What can hang from each mark:
reme: bezu pifez
vidi: regag
fetag: gesone
bovo: givof pifez pupit
pupit: bovo fetag
goto: bonet geze
regag: logu
pifez: dokir reme
geze: goto
givof: bonet bovo dokir
dokir: givof
basumu: dokir logu
bezu: reme
bonet: givof goto

In the rows, zero is written as 128.
Known rows, with every way that one mark hangs from another:
bonet{givof{bovo{pupit} dokir} goto{geze}}: [109 116  80 134 147 152 142 147 126 147 142 134 139 127 125 131 131 127
 125 127 103 200 100 129 117 146 138 140 128 126 124 189 151 164 129 129
  86 138 107 126 151 150 110 148 139 140 131 123 124]
reme{bezu pifez{dokir}}: [119 156 157 126 114 104 103 147 127 106 132 116 114 139 173 137 119 118
 114 139 150  56 138 135 110 120 145 122 122 130 125 102 140 115 138 114
 162 115  73 131  82 106 161 105 123 106 141 136 128]
bonet{givof{bovo{pifez}} goto}: [131 127 138 125 104 137 150 121 110 129 122 129 138 119 129 113 125 130
 132 105  94 223 120 137 110 141 155 123 130 118 141 118 176 167 131 138
  72 130 165 126 155 134 115 112 124 113 132 138 129]
reme{bezu}: [118 149 148 120 116 102 100 125 136 120 132 123 121 132 117 121 122 126
 120 134 137 125 138 134  97 119 137 125 130 128 130 111 121 113 129 123
 116 110 140 127 100 100 146  89  98 132 135 141 123]
basumu{dokir}: [117 129 134 116 109 134 136 120 146 126 124 118 114 137 111 121 127 128
 130 136 127 120 131 127 105 128 118 125 125 127 106 107 121 107 135 129
 118 116 114 111 124 105 126  83 102 139 127 132 141]
goto{bonet{givof{bovo}} geze}: [102 121  68 129 117 131 142 148 113 142 164 119 136 127 113 112 138 135
  92 130 147 187 118 125 156 113 126 134 122 125 125 184 155 141 126 127
 108 106 168 126 141 128 118 130 106 142 121 121 122]
givof{bovo{pupit} dokir}: [105 115 124 126 152 127 119 117 146 139 125 135 138 120 120 122 124 125
 120 150 140 131 124 131 122 127 110 146 132 127 127 119 109 131 131 129
 140 124 105 131 137 156 110 100 120 130 126 127 126]
bezu{reme{pifez{dokir{givof{bonet bovo}}}}}: [127 103 136 112 136 121 137 132 141 102 144 123 139 122 166 124 137 120
 122 130 162  19 137 124 175 118 120 108 140 128 121 124 138 145 126 118
 151 134 116 127 118 155 138 166 132 107 130 109 130]
geze{goto}: [162 139 154 110 108 117 132 120 125 137 127 117 116 132 105 134 124 127
 126  93  75 125 143 135  93 148 118 128 134 128 129 127 109 114 126 132
 100 113 141 124 129  83 122  84  94 143 126 140 128]
fetag{gesone}: [115 139 141 115 120 136 122 117 133 112 116 128 118 124  91 121 123 133
 135 131  83 136 120 136 104 119 124 129 131 132 165 109 115 112 133 130
 109 119 144 120 122  90 141  83 127 149 123 117 140]
bezu{reme}: [131 109 141 105 108 114 122 112 155 129 136 110 114 126 111 123 127 130
 134 130 127  76 138 144 112 120 121 118 144 129 126 112 116 115 130 125
 106 126 154 121 128  91 122  80 117 144 126 133 130]
goto{bonet{givof} geze}: [116 138  70 125 117 123 137 151 113 141 166 117 116 138 108 127 138 136
  90 123 145 182 116 128 144 119 133 130 122 129 121 178 145 130 125 123
 105 113 155 125 136 106 117 148 104 146 120 127 124]
goto{bonet{givof}}: [118 132 125 125 118 120 140 134 115 138 145 123 112 135 107 126 134 132
  92 113 139 182 120 129 148 120 138 126 129 129 126 110 151 133 123 127
  90 117 156 122 139 112 121 148 105 141 122 131 123]
bovo{givof pifez{dokir} pupit{fetag{gesone}}}: [146 135 162 172 164 146 147 117 149 126  90 111 115 134 167 148 108 137
 159 126  95 141 107 127  86 132 151 136 120 137 171  89 115  85 136 124
 238 144 105 137 136 106 124 105 215 123 114 136 134]
pifez{dokir{givof} reme}: [152 128 160 112 130 103 108 140 119 121 112 130 130 132 141 148 132 121
 120 133 131  65 140 132 100 123 128 110 119 137 111 122 124 108 127 130
 138 133  95 124 111 106 160 134 171 130 140 123 127]
dokir{givof{bonet bovo}}: [122 118 129 111 142 119 134 112 121 114 131 137 145 114 107 107 131 126
 128 125 151 145 142 116 152 120 117 124 137 126 128 133 113 137 116 130
 113 115 176 127 137 164 130 156  89 128 126 116 120]
dokir{givof{bonet}}: [127 134 135 112 140 109 134 119 119 114 133 137 124 124 104 123 132 126
 127 121 146 142 139 116 139 127 125 123 137 128 121 129 105 127 118 127
 106 121 169 122 131 131 132 177  92 132 126 118 124]
geze{goto{bonet{givof}}}: [160 134 141 121 111 130 146 143 114 148 147 122 114 139 108 139 134 130
  89  77  83 181 123 130 138 147 134 125 128 130 122 129 147 135 126 127
  79 118 146 121 136  91 116 146  99 147 121 137 125]
pifez{dokir{givof}}: [135 130 163 115 126 105 149 139 118 110 127 136 131 132 133 136 123 124
 123 118 131 135 137 129  92 125 124 111 125 130 110 117 117 113 125 129
 158 124  99 124 120 108 153 147 119 128 129 124 125]
geze{goto{bonet{givof{bovo}}}}: [154 121 134 124 111 136 146 137 116 148 145 120 139 127 112 125 129 129
  89  81  90 182 127 127 149 141 122 129 130 122 127 133 153 144 127 131
  84 114 160 124 137 123 113 128 102 138 121 130 126]
pupit{bovo{pifez} fetag{gesone}}: [128 139 137 184 115 138 126 101 140 108 110 113 137 120 103 124 109 138
 194 124  96 170 114 149 103 120 139 135 117 120 184  94 107 118 136 132
 147 154 157 129 135  91 126  90 128 122 117 126 144]
reme{bezu pifez}: [113 159 140 123 114  98  92 131 129 112 135 122 113 134 140 128 120 120
 116 132 155  65 137 136 101 119 146 123 128 121 131 107 137 120 132 116
 110 109 137 125  96  95 153 103  98 102 140 137 123]
goto{bonet geze}: [112 135  69 116 120 114 128 147 120 139 164 108 111 138 105 125 137 136
  92 146 140 137 129 128 145 118 115 137 122 131 125 172 131 112 128 125
 130  97 150 128 127  91 114  91  87 145 120 127 124]
regag{logu}: [145 144 133 120 107 119 126 113 107 124 127 130 115 126 106 120 138 142
 125 141 132 125 139 132  97 120 111 122 137 124 128 114 115 107 124 133
 112 110 137 125 125  99 121  90  90 134 123 131 118]
pifez{dokir reme}: [144 131 154 115 115 116 103 133 126 135 105 117 118 131 142 145 129 124
 124 150 125  47 137 142 115 118 122 126 122 139 121 109 119 102 140 131
 138 130  89 131 115 108 150  75 173 136 137 137 133]
basumu{dokir{givof} logu}: [134 124 108 103 125 201 136 128 148 110 131 138 120 140 104 122 130 126
 129 117 139 136 139 120  85 135 117 108 124 125  81 123 124 116 123 127
 104 116 120 116 115  97 143 149  97 136 132 112 151]
bezu{reme{pifez{dokir{givof}}}}: [136 114 154 108 121 105 132 143 140 103 144 123 122 135 163 141 131 118
 123 119 147  23 138 138 110 122 134  98 132 129 109 119 137 127 128 118
 145 136  97 119 110  95 151 154 140 111 132 119 130]
dokir{givof{bovo{pifez{reme}}}}: [140 117 137 116 123 110 102 122 116 121 112 135 144 119 127 121 123 122
 127 131 139 109 144 138 105 121 123 118 129 131 127 134 129 132 124 137
 106 123 171 121 136 121 133 114 147 100 139 127 124]
pupit{bovo{givof{dokir} pifez{reme}}}: [122 118 122 155  91 126  95 133 126 147 102 167 125 136 136 134 123 131
 160 136 129  56 126 136 121 130 114 137 118 134 131 133  98 153 135 134
 146 161  99 134 134 135 110 131 207 107 133 141 129]
vidi{regag{logu}}: [141 166  70 126 104 113 124 107 103 128 122 154 111 121 103 128 137 144
 130 137 130 128 141 141  97 113 111 108 139 122 127 106 118 112 129 139
 147 135 147 117 120 104 121  93  86 137 122 131 107]
goto{bonet{givof{bovo dokir}}}: [103 113 106 125 105 139 136 137 120 138 149 121 144 130 107 111 141 128
  95 129 144 188 111 125 180 121 119 136 128 123 116 120 151 145 128 131
  96 136 103 127 136 178 108 163 107 134 119 115 127]
pifez{dokir{givof{bonet}} reme}: [153 127 147 110 142 113 112 140 122 119 115 132 124 126 142 146 137 123
 126 144 139  64 140 121 156 124 122 120 126 135 117 130 113 114 125 128
 136 137 102 130 114 141 152 169 160 131 137 120 130]
basumu{dokir{givof{bonet bovo}} logu}: [125 114  89 104 141 213 141 119 155 109 132 139 139 126 108 106 135 127
 128 133 153 136 139 104 150 131 104 117 126 121  90 135 121 133 121 128
 108 115 142 124 124 158 130 157  89 131 127 102 150]
pifez{dokir{givof{bonet{goto} bovo}} reme}: [147 113 146 109 139 126 118 142 116 125 115 134 148 119 145 133 135 121
 122 141  95  79 134 123 169 140 128 120 125 131 124 125 160 146 125 137
  94 141 106 131 121 163 153 138 168 127 137 116 131]
goto{bonet{givof{bovo{pupit} dokir}} geze}: [ 95 110  59 137 156 141 139 158 134 153 161 127 137 131 126 130 137 131
  85 139 153 188 105 121 166 124 118 145 122 130 119 180 140 149 126 126
 135 122 112 132 143 159 102 166 125 137 118 117 124]
bovo{pifez pupit}: [125 139 137 126 160 117 134 114 140 131 115 131 102 124 137 137 115 131
 123 131 133 162 133 138  92 128 136 136 132 130 143 107 111 120 128 128
 164 108 161 127 146  92 107  86 120 111 125 146 124]
bonet{givof{dokir}}: [114 129 126 125  96 134 137 124 117 132 127 125 126 133 106 125 136 125
 130 118 134 176 112 128 122 132 132 132 131 126 116 121 113 134 132 129
  85 142  90 122 136 145 123 179 117 138 130 124 129]
givof{bonet}: [118 133 129 113 127 120 124 110 123 128 125 123 113 123 106 120 132 131
 131 141 139 127 133 121 154 121 124 138 138 127 137 115 105 119 125 128
 116 115 161 130 132 134 119 115  91 137 123 130 127]

Rows:
[121 116 128 168 150 141 142  96 141 142 123 102 155 119 121 125 119 125
 146 131 152 186 103 129 118 128 150 139 135 122 127 109 124 113 131 130
 124 159 113 131 155 171 119 158 126 132 120 125 126] | bonet{givof{bovo{pupit{fetag}} dokir}}
[116 127  73 120 108 147 137 145 110 148 144 134 117 141 120 125 143 133
 137 137 104 112 107 113 161 153 121 144 134 135 121 197 122 137 128 127
 109 137 102 134 137 153  97 161 146 150 124 124 124] | bovo{givof{bonet{goto{geze}} dokir}}
[139 117 151 158 191 126 151 109 145 120 122 106 153 116 155 136 117 125
 145 141 162 143 128 112 148 127 137 132 127 125 131 109 122  95 119 125
 194 141 127 136 141 165 137 155 125 125 118 123 122] | pifez{dokir{givof{bonet bovo{pupit{fetag}}}}}
[141 142 162 120 116 104  79 145 141 130 110 115 122 136 153 144 126 122
 117 153 133  45 137 136 112 122 131 122 120 138 123 110 127 105 140 128
 145 131  76 132  81 108 167  84 174 132 146 142 131] | pifez{dokir reme{bezu}}
[104 122 127 156  95 128 128 123 126 139 126 169 135 136 117 123 126 131
 160 125 130  95 127 128 111 126 113 136 120 129 121 129  91 152 130 132
 154 149  89 130 131 137 119 136 155 133 122 130 122] | pupit{bovo{givof{dokir}}}
[100 116 110 115 114 136 124 111 129 126 127 121 141 117 104 106 135 127
 132 151 144 128 123 119 186 128  98 143 140 122 127 125 102 133 129 132
 117 130 105 138 130 196 107 131  92 129 123 116 131] | givof{bonet bovo dokir}
[126 116 148 115 107 117 124 133 145 114 139 108 112 131 163 136 131 121
 125 136 135   4 139 146 123 120 127 112 130 132 118 102 136 122 138 119
 150 131  84 126 112  96 136  94 142 113 130 129 135] | bezu{reme{pifez{dokir}}}
[148 140 155 117 149 105  88 153 136 117 118 127 129 137 155 147 132 117
 117 143 146  64 137 117 153 128 135 119 126 133 117 128 121 114 126 123
 141 137  94 128  84 140 170 175 161 126 144 125 128] | pifez{dokir{givof{bonet}} reme{bezu}}
[129 123 138 169 165 155 142  98 149 123 103 104 142 114 126 126 108 134
 160 114 106 228  99 135  99 122 161 138 128 118 180  99 138 119 133 131
 140 143 178 126 156 129 122 126 158 119 119 126 138] | bonet{givof{bovo{pifez pupit{fetag{gesone}}}}}
[123 124 127 124 101 124  69 135 143 129 112 121 138 127 138 118 126 120
 123 153 143  89 129 138 132 129 120 137 131 126 128 126 124 126 132 132
 118 138  96 131 101 155 124 101 155 101 146 132 134] | givof{bovo{pifez{reme{bezu}}} dokir}
[127 135 151 186 114 145 141 114 139 105 103 107 139 122 133 134 113 134
 192 135  87 161 114 145 113 119 140 133 108 123 176  87 115 113 145 130
 199 164  90 139 119 106 138  88 155 123 115 125 146] | pupit{bovo{pifez{dokir}} fetag{gesone}}
[129 141  95 120 107 130 152 143 105 137 145 123 123 135 111 128 133 133
 132 110  95 193 118 135  95 141 153 124 123 126 126 181 158 145 130 130
  59 126 152 119 142  93 131 133 116 146 134 133 126] | bonet{givof goto{geze}}
[120 120 140 134 161 131 139 111 134 140 122 136 138 117 125 126 121 128
 121 118 143 183 130 130 102 114 139 138 131 126 137 118 132 146 128 131
 115 117 170 123 153 137 129 119 132 132 124 140 118] | bonet{givof{bovo{pupit}}}
[135 136 152 164 158 115 133  95 140 150 115 109 119 131 137 137 109 134
 153 123 145 100 124 122  78 122 150 136 132 131 136 104 113  81 128 124
 171 131 168 130 147 105 120 102 158 135 117 149 117] | bovo{givof pupit{fetag}}
[128 134  85 107 142 120 143 146 107 122 152 131 123 130 106 127 139 131
 126 120 107 162 123 120 138 147 134 123 133 125 120 192 140 140 118 126
  79 119 165 124 133 116 131 170  94 140 132 114 122] | dokir{givof{bonet{goto{geze}}}}
[150 139 169 117 131  99  83 157 134 117 117 128 132 138 152 148 126 118
 117 136 139  64 142 131 100 125 137 109 120 137 110 121 128 107 128 125
 139 134  88 123  82 104 180 143 168 124 149 131 124] | pifez{dokir{givof} reme{bezu}}
[131 130 130 149 109 112  94 121 128 135 106 148 124 120 128 135 122 132
 153 144 126  86 142 149 113 116 122 134 117 130 142 117 109 147 134 135
 122 140 151 128 130  97 125  72 154 106 135 143 131] | pupit{bovo{pifez{reme}}}
[137 122 153 126 103 146 162 140 105 124 118 125 138 124 157 124 128 124
 129 114  89 215 118 138 119 142 148 124 125 125 137 113 180 160 135 138
 125 138 100 135 145 144 124 114 150 113 129 137 131] | bonet{givof{bovo{pifez{dokir}}} goto}
[122 139 158 125 130 103 111 153 123  95 136 134 148 130 170 125 119 112
 112 129 163  76 144 127 107 118 139 110 118 126 116 123 153 132 128 118
 159 114  93 126  88 133 173 147 120  95 140 119 123] | reme{bezu pifez{dokir{givof{bovo}}}}
[135 129 120 155 119 122  98 120 128 145  98 166 115 126 144 134 125 137
 166 132 138  50 136 128 157 118 120 140 124 137 148 133  99 157 131 133
 147 146 166 135 138 140 112 123 194 114 129 145 127] | pupit{bovo{givof{bonet} pifez{reme}}}
[155 121 134 132 166 139 149 140 138 158 143 131 129 127 127 140 127 130
  81  86  92 188 125 127 144 142 126 139 128 128 134 131 153 148 124 126
 111 112 166 125 148 120 108 127 120 137 119 133 124] | geze{goto{bonet{givof{bovo{pupit}}}}}
[105 114 114 126 168 138 123 112 150 138 123 135 135 115 123 124 129 127
 123 156 150 133 124 117 175 128 107 152 140 126 131 125 101 135 126 128
 145 128 108 138 141 192  99 133 112 127 120 120 129] | givof{bonet bovo{pupit} dokir}
[131 136 134 117 120 130 132 119 113 143 119 143 108 132 123 123 133 132
 141 119  96 112 128 116 145 145 137 132 137 131 134 123 140 135 125 131
 100 124 158 130 138 132 116 123 144 143 125 137 122] | bovo{givof{bonet{goto}}}
[134 128 145 196 116 131 148 106 127 130 112 127 129 129 166 134 118 139
 190 132 144 117 125 121 152 125 138 136 117 124 147 108 105 118 134 126
 230 164 111 147 140 151 113 136 166 111 115 147 128] | pupit{bovo{givof{bonet} pifez{dokir}} fetag}
[129 119 132 111 139 124 141 123 112 117 137 140 147 117 107 112 134 125
 131 118 103 160 134 119 150 140 130 124 137 119 128 135 153 153 116 136
  72 121 175 126 135 154 129 148  96 131 127 112 123] | dokir{givof{bonet{goto} bovo}}
[124 112 102 116 177 205 139 123 169 120 128 148 139 128 121 124 121 124
 123 130 150 137 143 116  87 129 110 116 121 125  87 125 126 131 123 127
 136 107 138 120 129 120 135 125 113 130 130 110 146] | basumu{dokir{givof{bovo{pupit}}} logu}
[153 127 126 120 103 139 143 149 116 149 148 119 117 144 101 139 142 126
  86  84  85 181 108 127 160 158 123 134 131 126 115 133 138 140 130 125
  84 134  83 128 128 125 101 188 101 142 124 125 129] | geze{goto{bonet{givof{dokir}}}}
[107 125  65 153 109 148 137 149 123 145 142 164 127 139 120 129 140 138
 166 133  99 109 109 116 165 147 116 144 123 128 128 200 115 172 129 129
 126 153  95 138 137 153 105 160 150 147 125 124 127] | pupit{bovo{givof{bonet{goto{geze}} dokir}}}
[128 152 163 123 127  98 112 157 125  96 136 133 128 140 170 140 122 112
 111 117 157  69 144 128  95 125 149 108 119 131 114 117 145 120 125 115
 154 120  84 123  81 107 173 166 122 101 143 124 125] | reme{bezu pifez{dokir{givof}}}
[124 117 144 114 142 120 147 127 120 110 130 132 146 119 138 119 133 124
 127 135 148 132 140 113 160 121 111 123 127 129 125 129 121 129 122 129
 166 124 112 133 127 174 143 157 116 127 124 114 125] | pifez{dokir{givof{bonet bovo}}}
[121 121  82 111 141 128 142 141 107 122 154 131 145 119 106 113 133 129
 132 128 109 160 132 117 148 139 127 127 131 122 122 202 149 148 116 130
  85 115 175 126 138 143 125 147  92 139 129 111 121] | dokir{givof{bonet{goto{geze}} bovo}}
[122 120 138 119 122 132 143 121 122 113 118 120 129 115 156 115 127 129
 132 148 139 152 135 123 173 122 114 136 129 126 142 113 121 128 130 135
 193 120 111 145 132 175 110 102 122 109 122 132 130] | givof{bonet bovo{pifez{dokir}}}
[119 136 134 130 174 126 134 113 140 147 113 152 103 130 140 138 129 134
 129 130 147 104 131 111 134 122 130 142 136 139 139 122  96 122 124 121
 163 111 175 130 149 134 110 133 158 138 120 143 117] | bovo{givof{bonet} pupit}
[139 120 155 172 157 136 158 108 137 135 111  96 143 116 175 139 109 129
 147 125 146 207 117 132 103 122 159 134 119 122 141  98 142 109 133 128
 196 149 121 137 155 148 124 125 154 104 122 146 129] | bonet{givof{bovo{pifez{dokir} pupit{fetag}}}}
[113 137  82 110 126 128 128 132 113 132 147 116 111 128 109 124 136 135
 127 142 102 143 123 125 152 142 131 138 132 127 134 182 133 132 126 127
  85 114 157 130 137 116 116 109  94 145 128 129 127] | givof{bonet{goto{geze}}}
